Every row comes from one small tree of marks. The marks that hang from a mark follow it in brackets, in alphabetical order. Every link used is in the known rows. Which tree was each row made from?
Known rows
R[V[Q] Z]: [  1   4 -16  11  10  16   4 -13  11   6  -1 -16   3  -4  -5 -11 -25  -5
 -20   8  -8   9]
E[F]: [  4   6  -9   3  15   0   0 -11  24   0   5 -11  -7   0  -8  -4 -14 -10
 -10   5   1   0]
V[F P Q]: [ -4   0  -6  14  15   0  -2  -9  17   4 -16  -9  -4  -6   1 -15 -26  -9
  -9  18  -6  24]
Z[T V[P Q]]: [ 14   2 -15  10  13   1  -3 -17  19  -1  -7 -16  -4  -6  -7 -10 -22 -11
 -18   1 -11  12]
P[V[F Q T]]: [ -1  -4 -10   4  10   0   7  -7  28   7  -9 -12   7  -8   1 -15 -28 -10
 -10  13  -5  17]
P[V]: [  5   2  -5   2  11  -4  -8 -15  31   0   6 -18  -2  -3  -5  -5  -8 -13
  -5   6   3   3]
L[M]: [  3   1 -14  10  14  -2 -12  -9  17  -3   5 -11  -7  -4  -4   3 -12 -16
  -2   7   2   9]
M[P]: [  5   0  -7   6  16   0  -8 -12  24  -7   0  -9  -5  -2  -3   1 -11 -12
  -5  10   7   6]
Z[T V[F P Q]]: [ 10   1 -16  11  13   1   1 -13  20   2 -12 -13  -1 -10  -7 -14 -31  -8
 -16   3 -15  17]
F[E Q]: [ -2   2  -3   9  10  -5   4 -10  11  12  -5 -12   0  -6   2   0 -23  -4
  -2  13  -6   7]
V[T]: [  4  -4 -17   4   9   1   8 -11  19  -1   0 -10   2   1  -1  -5 -13 -14
 -16   7   0  10]
L[M[P[V[F[E] Q]]]]: [ -6  -1  -7  11  15  -5 -13  -3  24   0  -8  -6  -3 -16   1   0 -26 -16
   8  19  -1  13]
Z[V[F[Q] P]]: [  1   3  -7  16  12  -3  -2 -12  18   5  -9 -14  -2  -4  -3 -14 -25  -6
  -6   7  -8   8]
R[V[F Q] Z[T]]: [  3   1 -23  10  11  17  13 -12  16   9  -4 -13   4 -10  -7 -11 -36  -2
 -25   6 -16  15]
V[P]: [  2   1  -8   9  12  -4  -7 -16  19  -4  -1 -11  -8   2  -2  -6  -5 -16
 -12  11   1  11]
L[M P[V[T]]]: [  0  -2 -17  11  11  -5 -10   1  26  -9   8 -13   1  -3  -2  -1  -7 -22
  -1   8   4   9]
P[V[F]]: [  1   0  -5   5  12  -4  -4 -11  31   4   1 -16   0  -7  -5  -8 -17 -11
  -3  10   0   9]
F[Q]: [  1   3  -2   7  13  -1   0 -12  19   6  -2 -16  -3   0  -1  -5 -18  -2
  -5   7  -1   4]
L[M P]: [  2   1 -14  15  16  -3 -15   2  17  -7   7 -12  -5  -4  -4   5  -9 -18
   1  10   4  12]
R[Z[T V]]: [ 18   0 -20   6  10   9   5 -18  17  -2   7 -17   3  -4 -13  -3 -17  -9
 -21  -5 -10   2]

Which tree is each row?
[  0  -5 -13   3   9  -1   7 -10  30   3  -1 -12   5  -5  -2 -11 -18 -14
 -10   9  -2  11]	P[V[F T]]
[ 15  -1 -21   7  11  11   9 -14  17   1   3 -15   5  -8 -13  -6 -26  -7
 -19  -2 -12   7]	R[Z[T V[F]]]
[ -7  -4 -13   9  12  -4  -5  -3  24  -1 -10  -3   1 -14   3  -2 -26 -18
   2  19  -2  15]	L[M[P[V[F[E] Q T]]]]
[ -4   1  -9  15  16  -3 -16   5  26  -1  -2 -15   0 -12  -1  -5 -22 -15
   7  14  -1  19]	L[M P[V[F Q]]]
[  3   3  -5   9  16  -3 -12  -1  27  -1   0 -19   2  -6  -1  -7 -14 -10
  -2  11   2  14]	L[P[V[Q]]]
[-12  -5 -11  13   6  -4  16  -7  12   9 -15  -4   3  -5   6 -11 -26 -10
 -11  19 -10  17]	V[F[E Q] P T]
[ -4  -4 -15   8  13  -2  -7  -5  30  -8  -1  -5  -3  -7  -2  -2 -17 -19
   1  12   4   8]	L[M[P[V[F T]]]]
[ -1  -3 -15   5  12  -3 -10  -8  29 -11   3  -7  -4  -3  -3   1 -10 -21
   0  10   6   3]	L[M[P[V[T]]]]
[ -4  -4 -10   6   9  -3  10  -6  22  10 -13  -9   9 -13   3 -11 -30 -11
  -8  17  -8  18]	P[V[F[E] Q T]]
[ -8  -5 -11  11   9  -1  13  -8  18   4 -12  -7   0   1   4 -16 -23  -8
 -13  14  -6  16]	V[F[Q] P T]
[  1   2 -11  12  15  -7 -20   0  27  -7  10 -16  -4  -5  -5   1  -6 -19
   5   9   6   8]	L[M P[V]]
[ -3   1 -19  12   8  12  13 -15  16   6  -1 -13  -2  -3  -7 -14 -27  -3
 -24   7 -15   8]	R[V[F[Q] P] Z[T]]
[ -5  -1  -9  14  11  -5   1 -10  13   5  -9  -5  -3  -7   1  -5 -19 -15
  -7  20  -6  18]	V[F[E] P]
[ -9   0  -5  10  13  -7 -10  -4  25   1  -4  -7  -4 -12   0   1 -23 -13
  11  16  -1   5]	L[M[P[V[F[E Q]]]]]
[ -2  -1  -9   9  16  -4 -16  -7  31  -8   1  -8  -7  -9  -4   0 -16 -17
   6  13   4   6]	L[M[P[V[F]]]]
[ -1   3 -18  13   7  11   0 -18  12  -2   5 -13  -3   3  -6 -10  -9 -13
 -22   9  -4   6]	R[V[P] Z]
[ -8  -5 -15  13   8  -1  13  -6  10   7 -21  -2   4  -9   7 -13 -30 -14
 -14  23 -10  28]	V[F[E] P Q T]
[ -4  -3  -8   4   8  -2   9  -9  30   8  -5 -14   5  -5   1 -14 -24  -7
  -6  10  -4   8]	P[V[F[Q] T]]
[ -1   0  -2   5  16  -1  -8  -8  32  -1  -9 -11  -1 -11  -1  -9 -24  -9
   0  16   1  12]	M[P[V[F Q]]]
[ -3   0 -23  14   8  12  13 -13   9   9  -9  -8   2 -11  -3 -12 -33  -8
 -25  14 -19  19]	R[V[F[E] P Q] Z[T]]
[  3  -2 -13   7  11  -4  -2  -2  29  -5   7 -16   5  -1  -2  -5  -6 -17
  -9   8   4  10]	L[P[V[T]]]
[ -3  -5 -11   5  10  -3   4  -9  29  -1  -6  -4   4  -9   1  -4 -19 -16
  -5  16   0   9]	M[P[V[F[E] T]]]
[ -5  -3 -16  14  14  -2  -6   7  25  -2  -4 -11   4 -11   1  -7 -23 -16
   1  14  -2  20]	L[M P[V[F Q T]]]
[ -6  -4  -6   5  10  -4   7  -6  28   3  -9  -6   4  -9   4  -6 -25  -9
  -1  17  -2   6]	M[P[V[F[E Q] T]]]
[-12  -2 -21  16   2  10  22 -10   6  10  -8  -6   7  -3   1 -15 -28  -8
 -21  16 -14  12]	R[V[F[E Q] P T] Z]
